What can hang from each mark:
q884: q2 q748
q748: q603 q824 q884
q59: q603
q824: q2 q748
q727: q2
q910: q2
q603: q386 q748
q386: q603
q2: q824 q884 q910

Each row was made from one small tree. Brackets hold a mark, then the marks that hang from it, in the order of their numbers. Every link used is in the known rows. Write each row's tree.
Known rows:
[q2 [q824 [q748 [q603 q386]]] q884 q910]: [ 0.35  0.39  0.23  0.23  0.13 -0.07 -0.21 -0.09  0.05 -0.12 -0.01  0.61
 -0.10 -0.18 -0.29  0.26 -0.05 -0.10 -0.06 -0.25  0.29  0.00 -0.14 -0.35
  0.26]
[q748 [q603 q386] q824]: [-0.29  0.12 -0.04  0.15  0.28  0.39  0.24 -0.10 -0.12 -0.04 -0.06 -0.18
  0.02  0.03  0.19  0.29 -0.01 -0.27  0.02  0.52 -0.01 -0.12  0.05 -0.02
  0.07]
[q386 [q603 [q748 [q824 q2] q884]]]: [-0.15  0.04 -0.15  0.07  0.06  0.02  0.03  0.03 -0.02 -0.11 -0.10 -0.09
  0.06 -0.06  0.25  0.01 -0.04  0.01  0.01  0.21 -0.06 -0.04  0.03  0.00
  0.20]
[q2 q824 q910]: [ 0.26  0.02 -0.02 -0.02  0.19  0.01 -0.33  0.05  0.11  0.05  0.22  0.32
  0.15 -0.59 -0.37  0.14  0.35 -0.11 -0.02  0.08  0.22  0.02  0.03 -0.40
  0.10]
[q910 [q2 q824 [q884 [q748 q603]]]]: [ 0.09  0.17  0.06  0.01  0.11 -0.32 -0.11  0.19 -0.17  0.00  0.19  0.28
  0.16 -0.07 -0.32 -0.02  0.10 -0.01 -0.16 -0.29  0.14 -0.14 -0.10  0.13
 -0.03]
[q59 q603]: [-0.08 -0.09 -0.15 -0.34  0.14 -0.13  0.17 -0.12 -0.11  0.13  0.01 -0.23
  0.03 -0.08  0.07  0.00  0.06  0.06  0.06 -0.02 -0.15  0.14  0.10 -0.35
 -0.12]
[q59 [q603 q386 [q748 [q884 [q2 q824 q910]]]]]: [ 0.01 -0.07  0.09  0.09 -0.02  0.12  0.05 -0.21 -0.11  0.11 -0.30  0.03
 -0.08  0.24  0.10 -0.07 -0.21  0.07  0.01 -0.14 -0.18  0.14  0.09  0.08
  0.04]
[q603 q386 q748]: [ 0.01 -0.03 -0.03 -0.05 -0.18  0.06  0.13 -0.06  0.08  0.05  0.04 -0.05
 -0.13  0.25  0.13 -0.12 -0.15 -0.04 -0.09 -0.13 -0.22 -0.16 -0.07  0.25
 -0.07]
[q603 [q748 q884]]: [ 0.00 -0.03 -0.12 -0.07 -0.07 -0.22  0.08  0.07  0.07 -0.19  0.18 -0.11
  0.03  0.08 -0.15  0.01 -0.20 -0.09 -0.22  0.03 -0.21 -0.01 -0.15  0.04
  0.09]
[q386 q603]: [-0.09 -0.01 -0.23 -0.17  0.12 -0.06  0.07  0.01 -0.08 -0.01  0.01 -0.12
  0.11 -0.27  0.24 -0.05  0.18  0.05  0.07  0.15 -0.08 -0.04 -0.06 -0.28
 -0.03]
[q748 q603 q884]: [-0.21  0.04 -0.08  0.07  0.25 -0.06  0.24 -0.02 -0.12 -0.28  0.06 -0.09
  0.08  0.15 -0.04  0.15 -0.18 -0.10 -0.22  0.44 -0.25  0.09 -0.20 -0.21
  0.05]
[q884 [q2 q824 q910] [q748 [q603 q386]]]: [-0.01 -0.03  0.30  0.22 -0.19  0.18 -0.13  0.03  0.10 -0.05 -0.28  0.04
  0.03 -0.22 -0.11 -0.08  0.19  0.04  0.15  0.07  0.13  0.10 -0.22  0.18
 -0.12]
[q748 [q603 q386] [q884 [q2 q824]]]: [-0.05 -0.07  0.20  0.35  0.12  0.22  0.09  0.03 -0.27 -0.19 -0.18  0.04
  0.15  0.23 -0.06  0.08 -0.29 -0.17 -0.12  0.33 -0.26 -0.01 -0.07  0.11
 -0.13]
[q59 [q603 q386 [q748 q824 [q884 [q2 q910]]]]]: [-0.07 -0.08  0.02  0.07  0.04  0.19  0.11 -0.22 -0.16  0.14 -0.31 -0.08
 -0.08  0.27  0.17  0.00 -0.18 -0.01  0.06 -0.03 -0.15  0.14  0.15  0.11
  0.07]
[q386 [q603 [q748 q824 [q884 q2]]]]: [-0.11  0.01 -0.11  0.09  0.03  0.04  0.02  0.05 -0.10 -0.14 -0.18 -0.14
  0.10 -0.14  0.20  0.03 -0.04 -0.05  0.04  0.21 -0.06 -0.02 -0.05  0.03
  0.19]
[q727 [q2 q824 [q884 [q748 q603]] q910]]: [ 0.23  0.03  0.10 -0.01 -0.02 -0.18 -0.35  0.14 -0.03 -0.03  0.10  0.21
  0.04 -0.12 -0.07  0.01  0.12  0.30 -0.09 -0.23  0.35 -0.01 -0.01 -0.05
  0.06]
[q59 [q603 q748]]: [-0.14 -0.02 -0.09 -0.29 -0.03 -0.14  0.16 -0.17  0.02  0.06 -0.09 -0.26
 -0.10  0.00  0.13 -0.01 -0.04  0.12  0.01 -0.10 -0.18  0.15  0.02 -0.18
  0.08]
[q824 q2 [q748 [q603 q386]]]: [-0.12  0.02  0.08 -0.08 -0.30  0.05  0.16  0.04  0.26 -0.05  0.20 -0.08
 -0.35  0.14  0.19 -0.15 -0.13  0.06  0.08 -0.01 -0.20 -0.20  0.11 -0.01
 -0.06]
[q824 [q2 [q884 q748] q910]]: [ 0.24 -0.07 -0.03 -0.41  0.01 -0.24 -0.25  0.08  0.10  0.20  0.26  0.24
  0.09  0.01 -0.07 -0.15  0.33  0.21  0.07 -0.31  0.10  0.09  0.08 -0.27
 -0.31]
[q603 q386 [q748 [q824 [q2 q910]]]]: [ 0.00 -0.04 -0.01  0.01 -0.11  0.28 -0.03 -0.05  0.11  0.18  0.03  0.01
 -0.11  0.19  0.17 -0.03 -0.02 -0.08  0.02 -0.01 -0.04 -0.17  0.18  0.29
  0.02]
[q824 [q2 [q884 [q748 [q603 q386]]] q910]]: [ 0.15 -0.01  0.04 -0.30  0.02 -0.10 -0.17 -0.02  0.08  0.19  0.12  0.27
  0.00  0.17  0.09 -0.15  0.27  0.23  0.07 -0.25  0.05  0.08  0.05 -0.18
 -0.27]
[q884 [q2 q910] [q748 q603 q824]]: [-0.14 -0.06  0.14  0.00 -0.11  0.15 -0.06  0.05  0.06 -0.06 -0.20 -0.21
  0.06 -0.30 -0.04  0.05  0.33 -0.03  0.22  0.27  0.19  0.17 -0.18  0.07
 -0.05]
[q884 [q2 q824] q748]: [ 0.14 -0.17  0.17  0.04 -0.24 -0.14 -0.10  0.31  0.03 -0.09  0.02 -0.18
  0.27 -0.39 -0.39 -0.12  0.09 -0.11  0.11 -0.06  0.11 -0.02 -0.13  0.20
 -0.35]

Write each row's tree:
[ 0.33 -0.04  0.06 -0.05 -0.03 -0.23 -0.39  0.19 -0.04  0.03  0.18  0.22
  0.09 -0.16 -0.16 -0.03  0.13  0.27 -0.08 -0.32  0.37 -0.04  0.04 -0.04
 -0.02]
[q727 [q2 q824 [q884 q748] q910]]
[ 0.24 -0.15 -0.01  0.05 -0.14 -0.09 -0.32  0.23  0.07 -0.05  0.31  0.08
 -0.07 -0.27 -0.17 -0.04  0.01  0.15 -0.10 -0.07  0.20 -0.14  0.16 -0.03
  0.15]
[q727 [q2 [q824 [q748 q884]] q910]]
[-0.08  0.01 -0.11  0.08  0.04  0.08 -0.06 -0.01 -0.06 -0.11 -0.20 -0.05
  0.07 -0.19  0.20  0.04  0.06 -0.01  0.06  0.20 -0.02  0.04 -0.05 -0.04
  0.24]
[q386 [q603 [q748 q824 [q884 [q2 q910]]]]]
[ 0.07 -0.12  0.05  0.24 -0.07  0.27  0.01  0.00 -0.11  0.01 -0.10  0.02
  0.01  0.28 -0.01  0.02 -0.23 -0.22 -0.06  0.06 -0.12 -0.10  0.06  0.41
  0.01]
[q603 q386 [q748 q824 [q884 [q2 q910]]]]
[-0.31  0.08 -0.01  0.13  0.00  0.12  0.25  0.02  0.13 -0.05 -0.03 -0.23
 -0.01  0.12  0.13  0.01  0.01 -0.07  0.08  0.27  0.07 -0.04 -0.06  0.22
 -0.11]
[q884 [q748 [q603 q386] [q824 q2]]]
[-0.33  0.13 -0.05  0.19  0.05  0.10  0.33 -0.02  0.08 -0.12 -0.06 -0.26
  0.00  0.07  0.07  0.09 -0.04 -0.15  0.03  0.31  0.09 -0.03 -0.19  0.19
 -0.03]
[q884 [q748 [q603 q386] q824]]
[ 0.24 -0.13  0.00 -0.04 -0.19 -0.06 -0.34  0.22  0.11  0.00  0.31  0.05
 -0.09 -0.37 -0.13 -0.05  0.11  0.18 -0.05 -0.10  0.24 -0.17  0.16 -0.06
  0.14]
[q727 [q2 [q824 q748] q910]]
[ 0.09  0.17  0.12 -0.22 -0.17 -0.13 -0.10 -0.04  0.25 -0.06  0.18  0.23
 -0.32  0.03  0.07 -0.02  0.07  0.17  0.08 -0.21  0.01  0.01  0.02 -0.34
  0.08]
[q824 [q2 q884 q910] [q748 q603]]
[-0.11 -0.05 -0.03  0.05  0.07  0.18  0.11 -0.24 -0.08  0.18 -0.22 -0.03
 -0.12  0.34  0.22 -0.01 -0.17  0.05  0.04 -0.04 -0.15  0.12  0.22  0.07
  0.08]
[q59 [q603 q386 [q748 [q824 [q2 q910]] q884]]]
[-0.01 -0.07  0.08  0.10 -0.04  0.08  0.13 -0.15 -0.15  0.07 -0.28 -0.06
 -0.04  0.28  0.09 -0.06 -0.30  0.02 -0.01 -0.14 -0.24  0.09  0.10  0.14
 -0.02]
[q59 [q603 q386 [q748 [q884 [q2 q824]]]]]
[ 0.09  0.01 -0.10 -0.29  0.06 -0.43 -0.03  0.19 -0.20  0.11  0.31  0.13
  0.13  0.06 -0.23 -0.15  0.18  0.07 -0.12 -0.38  0.04 -0.12 -0.10  0.10
 -0.21]
[q910 [q2 [q884 q748]]]
[-0.14 -0.04 -0.02 -0.08  0.00  0.17  0.16 -0.20 -0.04  0.22 -0.19 -0.17
 -0.12  0.25  0.29 -0.03 -0.13  0.04  0.09 -0.08 -0.14  0.03  0.25  0.09
  0.01]
[q59 [q603 q386 [q748 [q824 q2]]]]
[ 0.04 -0.13  0.03  0.25 -0.08  0.23  0.09  0.05 -0.14 -0.03 -0.08 -0.07
  0.05  0.33 -0.02  0.01 -0.34 -0.27 -0.08  0.07 -0.17 -0.15  0.06  0.46
 -0.06]
[q603 q386 [q748 q824 [q884 q2]]]
[ 0.26  0.13 -0.07 -0.25  0.14 -0.35 -0.14 -0.06  0.00  0.04  0.11  0.33
  0.08 -0.04 -0.20  0.03  0.27  0.09 -0.02 -0.33  0.24  0.19 -0.26 -0.35
 -0.11]
[q2 [q884 q748] q910]
[ 0.27  0.11  0.02  0.25  0.05 -0.06 -0.20  0.08  0.20 -0.15  0.23  0.37
 -0.03 -0.45 -0.48  0.15  0.01 -0.21 -0.08  0.05  0.18 -0.03 -0.03 -0.28
  0.26]
[q2 [q824 [q748 q884]] q910]
[-0.15 -0.02 -0.06  0.10  0.10  0.12  0.25 -0.21 -0.15  0.08 -0.23 -0.14
 -0.07  0.34  0.17  0.04 -0.31 -0.06 -0.02  0.00 -0.18  0.08  0.13  0.12
  0.08]
[q59 [q603 q386 [q748 q824 q884]]]
[-0.12 -0.05 -0.14 -0.07 -0.03 -0.11  0.12  0.20  0.14 -0.01  0.22 -0.27
  0.15 -0.12 -0.14 -0.03  0.12 -0.12  0.09  0.12  0.14 -0.06  0.02  0.11
 -0.20]
[q884 [q748 [q824 q2]]]
[-0.30  0.09 -0.04  0.02  0.02  0.04  0.12  0.02  0.21 -0.07  0.02 -0.20
  0.00 -0.10  0.04  0.06  0.18 -0.01  0.09  0.31  0.16  0.06 -0.10  0.02
  0.02]
[q884 [q748 q603 [q824 [q2 q910]]]]
[-0.12 -0.03 -0.03 -0.14 -0.05  0.04  0.22 -0.25 -0.04  0.16 -0.20 -0.16
 -0.17  0.25  0.26 -0.09 -0.16  0.12  0.03 -0.16 -0.23  0.07  0.06  0.02
 -0.01]
[q59 [q603 q386 q748]]
